Each row was made from one path, in order. Every step used is in the known rows, and no mark comes twice. Write each row's path.
In the rows, zero is written as 128.
Known rows
zamo > vosi > vufalap > banogan: [130 184  93 124 146 131 112 153 180 119 134 109 106 131 141 195 146  70
 143  92  52 133 156]
vosi > zalas: [125 129 143 119 124 118 128 101 129 137 114 137 149 106  59  98  96 129
  91 125 155 135 137]
banogan > zalas > gilut: [114  82 128 117 131 151 118 109 103 139 105 122 163 149 111 136  98 160
 146 132 173 130 125]
zamo > vosi > vufalap > rudebir > zalas > banogan: [152 182 118 129 162 102 127 154 181 116 154 108 103 153 125 188 125  57
 151 118  95  87 163]
zalas > vosi > vufalap: [130 122 116  85 169 138 106 125 149  86 153  83 101 142 203 151 156 118
 127 209 145 119 107]
banogan > zalas > rudebir > vufalap: [113  83 129  90 110 161 133 136 101 124  83 122 181 145 159 162  87 171
 169 141 137  81 104]
vufalap > banogan: [130 150 126 172 100 133 157 117 128 141 102 145 114  85 141  96 159 156
 121  49  63 191 106]
rudebir > zalas > vosi > vufalap > banogan: [154 105 134 137 141 129 111 142 138 124 171 119 112 163 153 104 148 126
 126 139 183  85 139]
banogan > zalas: [119  85 136 143 110 139 120  85 117 126  78  99 163 136 131 108  89 138
 139 119 142 114 123]
rudebir > zalas: [167  90 128 148 102 116 120 107 109 137 139 148 107 128 102  67  88 125
 130 122 191  98 163]
gilut > vufalap: [109  97 143 131  91 105 128 114 128 147 105 142  93  78 132  90 126  91
 137 229 118 184  94]
banogan > zalas > gilut > sola: [109  61 136 113 128 126 119  90 108 157  97 122 179 148 109 127 115 140
 132 131 177 119 165]
rudebir > vufalap > banogan > zalas > gilut: [ 75 112 140 132 111 106 132 158 102 151 156 167 128 138 132 175 116 181
 147  79 147 177 108]
vosi > zamo: [137 142 119 117 118 178  70 115  90  92 146 119  76  89 128  47  74 151
 116 125 140 170 138]
zalas > gilut: [137 114 101  86 139 141 127 124  95 132 144 165 102 110 106 138 112 162
 139 157 169 178 133]
banogan > zalas > vosi > vufalap > rudebir: [114 108 147 130 150 136 116 113 137 115 123  76 160 178 168 138 129 132
 138 162 145  83 108]
zamo > vosi: [151 146  70 127 124 131 109 116 149 101 104  95 121 108 127 160 138  72
 120 118  84 127 172]
zalas > vosi: [144 101  97 112 142 140 116 102 124  84 118  77 124 117 192 115 176 132
 100 191 147 130 112]
zamo > vosi > vufalap > rudebir > zalas > gilut: [150 186 102 115 155 115 113 161 159 132 178 132  99 162 102 185 117  71
 149 127 103  97 183]
gilut > zalas: [ 96  98 121 148 126 134 123  52 100 108 113 178 107 133 151 102  99 103
 100  75 131 114 163]
zamo > vosi > zalas > gilut > vufalap > rudebir: [130 166 106 120 140 115 117 153 150 147 140 128 151 132  49 168 150  77
 102 142 112 129 169]
banogan > zalas > vosi > zamo: [118  86 127 131 138 176  80 107 113  92 107  54 165 154 168  96 132 150
 113 150 165 103 114]
vufalap > rudebir > zalas > gilut: [171 154 147 166 114  92 159 127  89 164 184 187 101 144  65  71  97 153
 131 117 159 114 157]
zalas > rudebir > vufalap: [134 114 103  48 108 155 147 163  92 113 112 165 128 103 175 173  96 178
 171 171 118 110 103]
vosi > zalas > gilut: [120 126 136  92 144 129 125 127 115 150 142 159 149 120  39 126 104 150
  99 137 185 151 140]
vufalap > banogan > zalas: [113 126 140 186 101 144 151 114 130 147  82 123 157 116 138 103 153 161
 127  36  75 161 103]

Write each row's path
[141 117 102 109 147 176  73 121 108  67 147  68 105 116 187  81 160 148
  93 182 157 140 117] -> zalas > vosi > zamo
[123 129 131 156 100 171 164 136 123 144  67 129 174 115 157 121 160 179
 144  49  56 135  91] -> vufalap > banogan > zalas > rudebir
[ 78 109 138 140 113 105 127 152 112 135 148 137 134 141 162 167 139 171
 135  91 142 161 100] -> rudebir > vufalap > banogan > zalas > vosi
[114 119 133 179 115 151 142 120 134 131  87  95 167 131 167 113 190 162
 115  61  87 150  95] -> vufalap > banogan > zalas > vosi
[ 95  87 146 151 159 120 150  61 130  88  88 153 115 130 178 134 125  99
 113  70 144 105 130] -> gilut > zalas > banogan
[136 151 129 106 168 121 124 129 143 100 171  96 100 151 186 140 157 122
 125 200 129 113 108] -> zalas > vosi > vufalap > rudebir
[137 153  85 103 149 134 104 142 149 127 127 114 155 130  61 179 141  86
  99 118 126 124 180] -> zamo > vosi > zalas > gilut
[ 89 104 161 173  85 117 142 131 139 171  90 136 131  98 136  94 163 114
 139 156  84 188  76] -> gilut > vufalap > banogan > zalas
[143 175 166 128 140  94 139 137 139 149 196 170  70 156 111 116  65 112
 162 141 132 102 140] -> vosi > vufalap > rudebir > zalas
[169  78 117 139 125 126 107 116 118 113 148 110 122 146 142  80 142 127
 110 159 206  81 150] -> rudebir > zalas > vosi
[124 118 167 121 156 104 154 109 157 117  90 112 156 102  85 130 120 122
 106 119 165 129 103] -> vosi > zalas > banogan
[100 127 154 109 133 122 132 149 125 174 140 169 150 114  41 121 138 142
 100 150 160 178 116] -> vosi > zalas > gilut > vufalap > banogan
[120 137 162 160  87  81 154 122 120 167 132 163  89  91 108  74 125  97
 135 215  96 175  96] -> gilut > vufalap > rudebir
[150 157  81  94 135 154 118 147 152 114  93 104 171 119  93 176 143  88
 109 121  85  87 166] -> zamo > vosi > zalas > rudebir
[173 156 146 176 120 110 131 126  96 133 184 141 102 147 104  44 121 146
 108 127 154  96 149] -> vufalap > rudebir > zalas > vosi > zamo
[135 153  86  86 135 140 115 162 147 117 111 114 167 126  95 197 134  94
 116 124 100  91 165] -> zamo > vosi > zalas > rudebir > vufalap
[127 130 109  73 104 160 161 177  97 126 109 172 133 101 178 174 125 190
 168 126  87 127  93] -> zalas > rudebir > vufalap > banogan
[143 170 178 129 156  85 151 140 153 140 185 157  73 155 124 132  76 110
 169 139 138  99 124] -> vosi > vufalap > rudebir > zalas > banogan
[ 89 130 133 136 101  94 137 149 107 139 156 173  98 109 144 156 117 166
 139  82 124 190 109] -> rudebir > vufalap > banogan
[ 87 105 158 167  98 141 114 145 133 154 107 112 130 106 153  83 181 122
 123 170  97 186  73] -> gilut > vufalap > banogan > zalas > vosi > zamo
[138 148 107 124 157 115 125 131 180 104  93  81 160 117  92 184 152  67
 105 103 112 108 155] -> zamo > vosi > zalas > banogan
[130 165  90 101 130 144 122 171 151 126 111 119 172 125  97 197 154 103
 114  93  78 103 158] -> zamo > vosi > zalas > rudebir > vufalap > banogan
[173 148 168 186 121  75 179 116 121 143 148 155 106 132  97  76 109 132
 135 103 147  99 131] -> vufalap > rudebir > zalas > banogan
[108 156 152 108 141 154 142 154 155 141 128 140 120 144 166 163 112 142
 175 101  76 125  96] -> vosi > vufalap > banogan > zalas > rudebir
[174 156 151 185  98  85 160 110 100 156 165 173 101 134  78  53  91 136
 126 107 138 103 155] -> vufalap > rudebir > zalas
[123 138 122 109 164 140 120 139 155  98 150  89 108 140 207 149 186 131
 123 165 115 137  95] -> zalas > vosi > vufalap > banogan
